Known rows, with every step that occurs:
poreb > fivep > kefo > sogal > nuvib: -0.14,-6.86,0.45,0.92,1.71,4.21,-0.80,-8.20,0.95,-3.77,3.38,2.80,-3.52,2.25,-2.51,-3.45,6.26
pelu > nuvib > fivep > kefo > sogal: 3.46,3.47,-0.63,-4.45,-3.49,-1.09,-3.80,-4.10,3.13,-4.10,3.30,4.50,-2.18,1.33,-4.28,-3.99,2.79
kefo > fivep: 0.49,4.54,-0.54,-2.29,-3.08,1.04,0.90,-3.23,-1.15,-1.30,1.79,-0.15,0.74,2.08,-6.68,-2.13,1.79
fivep > nuvib > pelu: -0.61,0.55,-1.44,-2.08,3.77,2.27,-1.21,-2.11,-2.18,-3.09,0.84,-0.63,-2.13,-0.15,0.07,4.87,0.98
kefo > fivep > nuvib: 3.05,3.31,-1.60,0.18,0.32,6.85,-0.74,-7.10,-2.90,-2.14,2.53,2.23,1.84,2.96,-3.80,0.05,1.80
nuvib > pelu > poreb > fivep > kefo: -3.02,-4.39,0.88,-5.16,-3.18,-1.51,-2.49,0.13,0.06,0.98,-4.23,-0.81,-0.40,-3.57,-1.88,0.45,0.05
nuvib > pelu > kefo > sogal > poreb > fivep: -5.74,-1.54,4.50,0.73,-3.41,1.80,-4.60,-4.32,1.48,-2.66,-1.41,-0.68,-0.83,-0.74,-0.79,-5.22,1.26
kefo > sogal > nuvib: -0.24,-4.31,0.87,2.55,3.63,4.13,0.10,-9.00,0.79,-5.05,4.83,3.05,-4.61,3.24,-2.42,-3.05,6.32
kefo > sogal > poreb > fivep > nuvib > pelu: -2.41,-1.34,1.03,-0.20,1.31,3.94,-3.30,-3.62,-1.11,-3.46,-0.09,-0.21,-1.21,-0.33,0.50,1.37,1.13
fivep > nuvib > pelu > kefo > sogal > poreb: -1.83,3.46,3.37,0.63,-0.12,2.90,-4.49,-6.57,0.48,-4.74,1.41,0.80,-4.35,1.56,-3.28,-4.48,-1.62
sogal > nuvib > pelu > kefo: -0.96,2.65,0.41,-4.60,2.43,-1.58,-1.77,-2.95,0.45,-5.00,2.47,-2.75,-6.61,-0.27,-3.22,2.57,0.67
fivep > kefo > sogal > nuvib > pelu > poreb: -3.19,-2.53,3.56,-2.64,1.16,-1.09,-1.50,-3.05,0.79,-2.41,-2.27,0.35,-5.65,-2.99,-2.93,1.76,-1.08
nuvib > fivep > kefo > sogal > poreb: -1.48,1.44,2.25,0.45,-2.35,0.69,-2.41,-5.33,1.50,-2.60,0.06,2.50,-2.42,0.79,-3.09,-5.76,-0.49
nuvib > pelu: -2.98,0.56,-0.68,-3.56,2.34,-2.17,-0.18,0.74,-0.98,-2.48,0.14,-2.10,-3.51,-0.88,-0.82,3.70,1.08
sogal > poreb > pelu > kefo > fivep > nuvib: 1.90,4.58,0.24,-1.18,0.68,6.61,-3.67,-7.65,-3.60,-3.43,1.38,0.56,0.40,2.01,-3.69,0.26,-0.75
fivep > kefo > sogal: 1.42,1.01,-0.45,-5.08,-2.08,0.97,-3.37,-3.29,0.59,-3.16,2.99,3.06,-2.02,2.02,-5.30,-4.23,2.41
pelu > kefo > sogal: 0.93,6.24,1.68,-4.74,-1.93,0.64,-4.97,-4.53,1.42,-5.75,4.73,1.99,-3.82,2.51,-5.78,-4.84,1.43
pelu > kefo: -0.36,6.06,0.60,-5.01,-0.24,-1.73,-2.68,-2.79,0.28,-3.64,2.01,-1.18,-3.88,0.35,-4.07,-0.59,-0.11

Rows:
2.35,1.23,-2.29,-5.64,-1.34,-4.18,-2.49,-1.86,1.48,-1.90,-0.99,1.95,-1.51,-1.90,-0.66,1.82,1.39 | poreb > pelu > nuvib > fivep > kefo
2.02,-2.06,-2.79,-3.45,-0.73,-1.67,1.33,-3.06,1.13,-1.34,0.33,1.97,-1.68,-0.95,-1.91,0.93,2.83 | sogal > nuvib > fivep > kefo
-0.61,4.14,0.44,-5.17,0.34,0.49,-4.14,-2.29,-0.54,-4.37,1.21,-2.32,-3.25,-0.76,-2.25,2.41,-0.50 | poreb > fivep > nuvib > pelu > kefo
0.40,5.74,-0.27,-5.72,1.59,-0.05,-3.52,-2.32,-0.77,-4.61,2.04,-2.11,-4.33,-0.19,-2.96,3.12,-1.10 | fivep > nuvib > pelu > kefo
1.42,6.06,1.16,-5.26,-0.71,1.87,-5.59,-4.13,0.72,-6.46,4.64,1.40,-4.04,2.05,-5.05,-2.32,0.86 | fivep > nuvib > pelu > kefo > sogal
3.39,2.25,-2.81,-4.58,-2.35,-4.16,-1.01,-2.17,2.77,-1.36,-0.02,2.31,-1.59,-1.29,-1.92,0.59,1.83 | pelu > nuvib > fivep > kefo
-1.66,-4.31,-1.08,-4.29,-2.91,-0.19,-1.74,-0.95,-0.33,0.81,-2.00,-0.18,0.88,-1.30,-1.68,-1.16,2.39 | poreb > fivep > kefo
-1.11,-1.26,1.89,-5.23,-3.88,0.67,-4.89,-2.05,1.20,-2.67,0.13,1.95,-1.54,-0.51,-4.19,-3.67,1.42 | nuvib > pelu > poreb > fivep > kefo > sogal
-5.34,-1.39,4.67,1.59,-3.84,2.57,-4.45,-5.44,1.59,-2.34,-1.26,0.26,-0.12,-0.17,-0.90,-6.78,1.60 | pelu > kefo > sogal > poreb > fivep
2.42,2.54,-0.16,-5.57,-2.43,-1.02,-5.20,-3.72,1.92,-4.57,2.19,4.02,-2.09,0.63,-3.10,-2.78,2.56 | poreb > pelu > nuvib > fivep > kefo > sogal
-6.61,-3.75,3.73,3.42,-2.24,2.00,-1.98,-4.70,0.52,-0.29,-3.07,-0.40,0.96,-0.99,1.22,-4.60,1.97 | sogal > poreb > fivep
0.38,4.51,1.79,-4.75,-1.94,2.36,-6.25,-4.16,0.94,-6.11,3.82,1.12,-3.00,1.53,-4.23,-3.03,1.37 | poreb > fivep > nuvib > pelu > kefo > sogal
-4.60,-2.34,3.73,-1.01,2.48,-1.43,-0.27,-3.23,0.35,-2.05,-2.81,-0.41,-5.37,-3.42,-1.38,2.87,-0.87 | sogal > nuvib > pelu > poreb
1.23,0.80,-0.03,1.05,-0.19,0.27,1.22,-6.82,3.00,-4.94,3.12,4.43,-2.23,0.60,-0.68,-1.65,5.03 | kefo > sogal > nuvib > fivep
1.59,2.60,0.33,-0.29,-0.72,-0.18,0.24,-6.71,3.29,-5.61,3.65,3.77,-2.99,0.45,-1.50,-1.69,4.20 | pelu > kefo > sogal > nuvib > fivep
-3.02,0.71,3.17,-2.20,1.56,0.20,-2.04,-2.61,-0.82,-1.64,-3.23,0.15,-3.22,-3.37,-1.23,3.61,-2.67 | fivep > nuvib > pelu > poreb
-0.93,-6.98,1.99,1.00,1.16,3.76,-1.21,-8.23,1.24,-3.55,1.98,2.84,-3.97,1.02,-2.79,-3.30,4.86 | pelu > poreb > fivep > kefo > sogal > nuvib
-3.29,1.38,3.51,2.54,-0.41,2.18,-2.46,-6.53,0.79,-3.16,0.80,1.92,-3.06,1.91,-2.68,-6.38,-0.01 | kefo > sogal > poreb
-0.50,4.92,2.37,-6.33,-0.37,0.87,-6.96,-4.05,-0.37,-6.46,3.03,1.27,-3.55,1.42,-4.08,-3.05,1.11 | poreb > pelu > kefo > sogal
0.80,-5.45,-0.14,0.49,2.84,3.72,-0.17,-8.06,0.59,-4.15,4.28,2.97,-4.62,2.68,-3.33,-2.69,5.74 | fivep > kefo > sogal > nuvib
-3.66,3.77,2.92,-5.08,1.95,-1.07,-5.82,-3.43,-2.06,-4.35,-1.18,-2.40,-4.26,-1.15,-1.29,0.59,-2.08 | sogal > poreb > pelu > kefo
-2.25,1.88,3.03,-2.46,0.12,0.53,-1.78,-2.92,-0.88,-1.58,-2.94,-0.03,-2.43,-2.79,-2.98,3.00,-2.91 | kefo > fivep > nuvib > pelu > poreb
0.74,1.60,0.77,-1.27,0.38,-0.11,-1.23,-6.39,2.04,-6.18,2.53,3.29,-2.96,-0.25,-0.28,-0.42,4.03 | poreb > pelu > kefo > sogal > nuvib > fivep
